Each row was made from one path, in order. Every step used is in the known rows, and no mark comes twice. Write each row's path.
Known rows:
b -> l -> c -> t -> s -> k: [ 2.146  0.019  0.069 -0.441 -0.659  2.049 -5.146  0.169 -1.048 -0.411
 -1.805 -2.633  2.130 -1.755  1.997 -2.066 -7.739  0.682  1.480  2.231
 -2.925 -5.170]
b -> l -> c -> t: [ 3.653  0.343  2.851  1.587  0.077  1.752 -1.064  0.633 -1.510 -0.701
 -1.570 -1.807  2.538 -0.984  1.428 -1.837 -5.757  0.899 -0.444  5.893
  0.650 -4.427]
n -> l -> c: [ 0.817 -1.388 -0.517  0.082 -0.249  1.152 -1.383  2.704 -1.866 -0.046
 -0.831 -0.324  1.879 -1.803  1.887 -2.240 -1.374  2.174 -1.910  4.498
  1.134 -3.771]
b -> l: [ 0.642  0.337 -2.048  0.102 -0.332  0.978  1.326 -1.254 -0.143  1.792
 -0.314 -1.052  0.248 -0.023  1.841 -0.238 -0.665  0.314  2.974 -0.272
 -0.111 -1.896]
x -> k: [-0.756 -1.536  0.827 -1.147 -1.842  0.383 -3.101 -0.808  0.293 -0.943
  1.336  0.273  0.392  0.277  1.231  0.104 -1.236 -1.756  2.266 -0.818
 -2.926 -3.139]
n -> l: [ 0.403 -1.027 -0.450  0.021 -1.226  0.804  1.227  2.391 -1.032  1.261
 -0.911  0.025  1.861 -0.920  0.968 -2.920  0.025  1.690 -0.956  0.809
  1.325 -0.959]
b -> l -> c -> t -> s -> k -> n: [ 0.363 -0.827  3.617 -0.555  0.084 -0.567 -2.202  0.523  0.117  0.682
 -2.526 -1.965  0.993 -4.673  2.170 -0.722 -7.916  0.283 -0.052  1.725
 -2.450 -7.829]
n -> l -> m -> s -> k: [-0.764 -0.579 -2.519 -2.192 -1.309  0.599 -4.548 -0.686  0.417  1.690
 -1.611  0.713 -0.722  0.246  1.402 -2.214 -0.977  3.844  4.744 -0.401
 -3.542 -2.195]
c -> t -> s -> m -> l: [ 0.945  1.807  0.030 -0.026 -0.058 -1.015  0.486  1.677  2.028  3.263
 -3.533 -1.149 -0.710  2.244 -0.571 -2.489 -4.684 -1.611  6.212  0.354
 -1.713 -2.596]
b -> l -> c -> t -> s -> k -> x: [ 3.218 -1.486  0.278 -0.789 -1.199  1.410 -1.567  0.057 -0.862  2.922
 -2.105 -2.359  1.487 -2.742  5.299 -1.250 -6.854 -0.993  5.540  2.178
 -2.127 -6.679]
l -> m -> s: [-0.713  0.889 -0.674 -2.571  0.804 -0.721 -1.202 -0.722  2.750  0.986
 -2.756  2.674 -2.057  2.522 -0.444 -0.144  2.829  0.029  4.974 -0.668
 -2.226  1.494]
m -> s -> t -> c -> l -> n: [-2.592 -1.666  2.687 -3.200  0.663 -2.145  1.109  2.002  0.677  2.250
 -2.217 -0.041  1.119 -2.264  0.550 -2.442 -0.490  0.266 -0.728  5.628
 -0.152 -4.678]
x -> k -> n -> l -> m: [-0.557 -3.112  3.792 -0.436 -0.891 -0.073 -1.566  1.333  2.178 -0.424
 -1.543  1.593  0.013  0.629  1.056 -2.192 -1.734  0.378  2.599 -0.298
 -2.375 -4.033]
t -> s -> m: [ 1.164 -1.294  0.012  0.086  0.701 -0.280 -2.179  0.923  2.687  2.340
 -2.688 -0.629 -1.359  1.911 -2.160 -1.622 -0.433 -3.724  2.356 -0.373
 -1.856 -2.655]
n -> l -> m -> s -> k -> x: [ 0.722 -2.132 -1.649 -2.220 -1.844  0.209 -0.747 -0.299  0.314  4.475
 -1.944  0.600 -0.592 -1.167  4.669 -1.547 -1.134  1.504  8.162 -0.135
 -2.418 -3.812]
k -> n -> l -> m -> s -> t -> c: [-3.448 -1.373  4.532 -0.172  1.672 -2.236 -0.011  2.225  1.428  3.609
 -4.604  0.069  0.484  1.080 -0.664 -2.915 -1.109 -0.714 -0.725  3.795
  0.185 -2.469]
k -> n -> l -> c: [-0.104 -1.839  1.939 -0.040  0.078 -0.129 -0.203  2.974 -1.113  0.346
 -1.536 -0.121  1.365 -3.809  2.044 -1.507 -2.268  2.025 -2.683  4.247
  1.010 -5.879]
k -> n -> l: [-0.964 -1.792  2.647 -0.102 -0.759 -0.967  2.922  2.779 -0.078  1.753
 -1.616  0.288  1.358 -3.433  1.169 -2.143 -1.129  1.355 -1.981  0.592
  1.280 -3.574]
b -> l -> n: [-1.072 -0.554 -0.426 -1.698  0.068  0.382  0.564 -0.364  0.392  2.874
 -1.354 -0.430 -0.412 -3.938  2.128 -0.062 -1.195  0.667  3.123  1.979
 -0.051 -4.478]
c -> l: [ 1.349 -1.221  0.207 -1.329 -1.016 -0.673  2.368  1.089 -0.114 -1.741
  1.517 -0.071  2.011  0.834  0.844 -1.717 -0.126  0.973 -1.376  1.450
 -0.465 -1.869]
t -> s -> k: [-0.207 -0.196 -1.546 -1.482 -0.648  0.760 -4.537 -0.072 -0.158 -0.184
 -0.697 -1.392  0.456 -1.096  0.868 -0.941 -3.961  0.113  1.514 -1.544
 -3.302 -2.146]
x -> k -> s -> t: [-1.695 -1.126  1.546 -1.428 -0.732 -1.817 -0.382 -0.259  1.755  0.780
 -1.411  0.518  0.637 -1.372 -0.735 -2.895 -2.049 -6.090  3.690  0.990
 -1.902 -3.335]
x -> k -> s -> m -> l -> c: [-1.492 -0.804 -1.912 -1.275  0.015 -1.372 -2.524  0.295  1.063  1.385
 -1.647  0.458 -1.244 -0.332  2.333 -0.452 -3.259 -1.403  6.446  2.651
 -3.738 -7.258]

Which path is each row?
[-2.530 -0.971  2.753 -0.122  1.372 -0.994 -0.962  2.073  0.860  2.926
 -4.127 -0.131  0.905  2.746 -0.926 -3.534 -0.321 -0.570 -0.062  4.025
  0.205 -0.973]	n -> l -> m -> s -> t -> c
[-0.659  0.126  2.729 -1.138  0.095 -1.725  0.988  1.528  2.828  3.764
 -3.983  0.908 -0.405  0.269 -2.348 -4.597  0.120 -1.396  3.378  1.953
  0.569 -1.646]	k -> n -> l -> m -> s -> t
[-1.409 -3.531 -0.052 -0.902 -0.386 -1.570 -2.446 -1.222  2.794  1.505
 -1.258  1.311 -1.866  0.101  0.146 -0.496 -0.303 -4.824  5.441 -0.362
 -4.582 -5.772]	x -> k -> s -> m
[-2.380 -2.723  2.751 -2.361  0.639 -1.334  0.748  1.964 -0.167  0.174
 -0.685 -0.019  1.325 -2.375  1.896 -0.704 -1.265  1.268 -2.269  4.804
 -0.680 -5.003]	t -> c -> l -> n
[ 1.671 -1.726  1.473 -0.813 -0.131 -0.171 -0.378  0.467  2.021 -2.790
  0.200  1.143  0.275  3.995  0.095 -1.917 -0.276  1.034  1.861  0.935
 -2.343 -1.222]	c -> l -> m
[ 0.966 -0.197 -1.707  0.245  0.405  1.345 -1.479 -0.273 -1.157  0.191
 -0.574 -1.171  0.690 -1.046  2.604  0.003 -1.821  1.214  1.188  3.488
 -0.182 -4.481]	b -> l -> c
[ 3.235  0.169  4.196  1.441  0.275  1.146 -1.823  1.515 -1.383 -1.906
 -1.293 -1.123  2.380 -0.969  0.189 -1.762 -5.350  0.639 -2.240  6.070
  0.721 -3.245]	l -> c -> t
[-3.847 -1.435  2.979  0.243  1.985 -2.286  0.195  0.979  0.444  1.310
 -3.108 -0.416  0.967  0.082 -0.232 -1.438 -1.983 -3.711 -1.361  3.346
 -0.470 -1.907]	k -> s -> t -> c
[-0.929 -2.261  2.004 -0.631  0.321 -1.182  1.391  1.774 -0.713 -1.602
  0.544 -0.614  2.587  1.846  1.515 -0.993 -0.899  1.057 -3.996  3.293
 -0.929 -2.478]	t -> c -> l
[ 0.251 -2.308  3.543  0.188  0.815 -0.816 -1.046  1.339  1.772 -1.579
 -1.067 -0.040  1.167  4.927 -0.655 -3.194 -1.543  0.042  0.201  3.430
 -1.776 -2.063]	s -> t -> c -> l -> m
[-4.144 -2.275  3.339 -0.354  1.108 -2.114 -1.372  0.526  0.537  0.975
 -2.341 -0.304  1.178  0.230  0.354 -1.366 -2.748 -4.475 -0.230  2.985
 -1.990 -3.489]	x -> k -> s -> t -> c
[-1.897 -2.444  3.556 -1.946  0.512 -1.552  0.933  2.174  0.021  1.248
 -1.139 -0.935  1.647 -2.265  0.591 -2.586 -1.913  0.290 -2.106  5.926
  0.179 -5.430]	s -> t -> c -> l -> n
[-0.525 -2.726  2.459 -0.534 -0.875  0.013 -1.636  2.533 -1.039 -0.301
 -0.734  0.070  1.624 -3.656  2.722 -1.530 -2.806  1.126 -1.735  3.769
 -0.390 -7.376]	x -> k -> n -> l -> c
[-2.912 -2.120  0.066 -2.933 -0.690 -1.712 -0.838 -1.035  1.410 -1.644
 -0.625  2.493  0.013 -2.145  2.186  0.929 -0.967 -4.943  3.809 -1.566
 -4.462 -3.111]	x -> k -> s
[ 2.902  0.804  3.650 -0.452  0.889  0.780 -1.896  2.658  0.370 -2.141
 -3.235 -0.847  2.489 -0.630 -0.378 -1.958 -5.531 -2.995 -1.582  3.442
 -0.405 -1.877]	l -> c -> t -> s
[ 3.463 -1.753  2.573  1.005  0.283  0.845 -2.795  3.031  1.277  1.702
 -3.857 -1.388  1.136  0.873 -1.406 -4.206 -3.834 -2.396  0.462  4.017
 -0.665 -5.238]	n -> l -> c -> t -> s -> m
[-1.042  0.016 -2.241 -0.633  0.990 -1.506 -0.873  0.813  0.975  1.551
 -2.295  0.340 -1.467 -0.427  1.872 -0.495 -2.776 -0.290  5.319  2.985
 -2.094 -5.515]	k -> s -> m -> l -> c
[ 2.997 -2.129  1.151 -0.894 -1.602  1.392 -1.510  1.901 -1.279  2.435
 -2.220 -1.790  2.324 -3.163  4.898 -2.666 -6.369 -0.317  3.622  2.767
 -1.315 -6.253]	n -> l -> c -> t -> s -> k -> x
[-3.082 -2.174  3.244 -2.183  0.395 -2.750 -1.499 -0.189  1.337  0.962
 -1.835  0.633 -0.611 -1.469  1.998  0.192 -2.731  2.485  0.347  0.706
 -3.894 -5.892]	t -> c -> l -> m -> s -> k -> n
[-1.303 -0.551  0.605 -2.891  0.968 -1.520 -0.311  0.448  2.236 -0.173
 -2.498  2.254 -0.331  3.572  0.549 -0.700  2.166  0.715  2.395  1.380
 -2.797 -0.028]	t -> c -> l -> m -> s
[-0.452 -1.797  1.456 -2.909 -0.502 -0.875  1.415  1.487  0.286  0.192
  0.075  0.340  0.827 -3.310  1.229 -1.299 -0.599  1.092 -0.219  3.371
 -0.299 -4.451]	c -> l -> n
[ 0.169  0.638  0.850 -1.144 -0.200 -0.662 -0.108  1.259  2.156  3.431
 -3.494  0.633 -0.041  2.025 -2.503 -5.150  0.941 -1.239  4.120  2.151
  0.624 -0.008]	n -> l -> m -> s -> t
[ 2.471  1.740  2.696  0.884  0.001  0.337 -0.349  1.807 -1.145 -0.594
 -1.774 -1.366  1.923 -0.384  1.086 -1.897 -6.780  1.559  0.939  5.448
  0.451 -3.347]	m -> l -> c -> t
[ 2.698 -1.036  5.820  1.438 -0.256  0.523 -0.077  3.169 -1.419 -0.610
 -2.376 -0.953  3.255 -3.164  1.005 -3.138 -6.153  1.575 -3.559  6.344
  1.643 -5.408]	k -> n -> l -> c -> t
[ 2.414  1.087  3.609 -0.436  0.342  0.527 -0.449  2.244  0.921 -1.436
 -3.115 -0.697  2.263  0.075 -1.054 -1.874 -4.742 -3.558 -1.018  1.125
 -0.550  0.255]	c -> t -> s
[ 1.100 -2.133 -1.223 -2.878 -1.636 -0.529 -0.296 -0.965  0.714  3.020
 -0.859  0.571 -0.535 -0.222  4.604 -0.948 -1.212  1.092  7.715  0.153
 -3.467 -4.446]	c -> l -> m -> s -> k -> x
[-3.203 -2.814  3.255 -2.893  0.946 -2.514  1.732  1.965  0.770  0.923
 -2.142  0.261  1.579 -3.477  1.156 -2.086 -1.967 -1.593 -0.899  5.353
 -0.938 -5.726]	k -> s -> t -> c -> l -> n
[ 1.870 -0.056  1.075 -0.585 -0.484  1.413 -5.852  0.790 -0.974 -1.301
 -1.645 -2.072  2.015 -1.726  0.994 -1.977 -7.508  0.503 -0.092  2.410
 -2.868 -4.156]	l -> c -> t -> s -> k
[-0.532  1.624 -1.914 -0.549  0.453 -0.371 -0.691  1.155 -0.786  0.289
 -0.818 -0.515 -0.095 -0.308  2.169 -0.046 -3.042  1.954  2.726  2.940
 -0.445 -3.181]	m -> l -> c
[ 2.812  0.812  2.727  1.620  0.068  0.193 -1.357  1.554 -0.325  0.669
 -2.202 -1.645  1.024  0.445  0.255 -2.498 -6.487  0.969  2.038  5.877
 -0.172 -5.054]	s -> m -> l -> c -> t
[-0.049 -2.328  3.387  0.126 -0.014 -0.305 -0.054  1.803  2.029  0.071
 -2.166  1.385 -0.286  0.493  0.412 -2.313 -1.064  1.239  1.380  0.136
 -0.869 -2.527]	k -> n -> l -> m
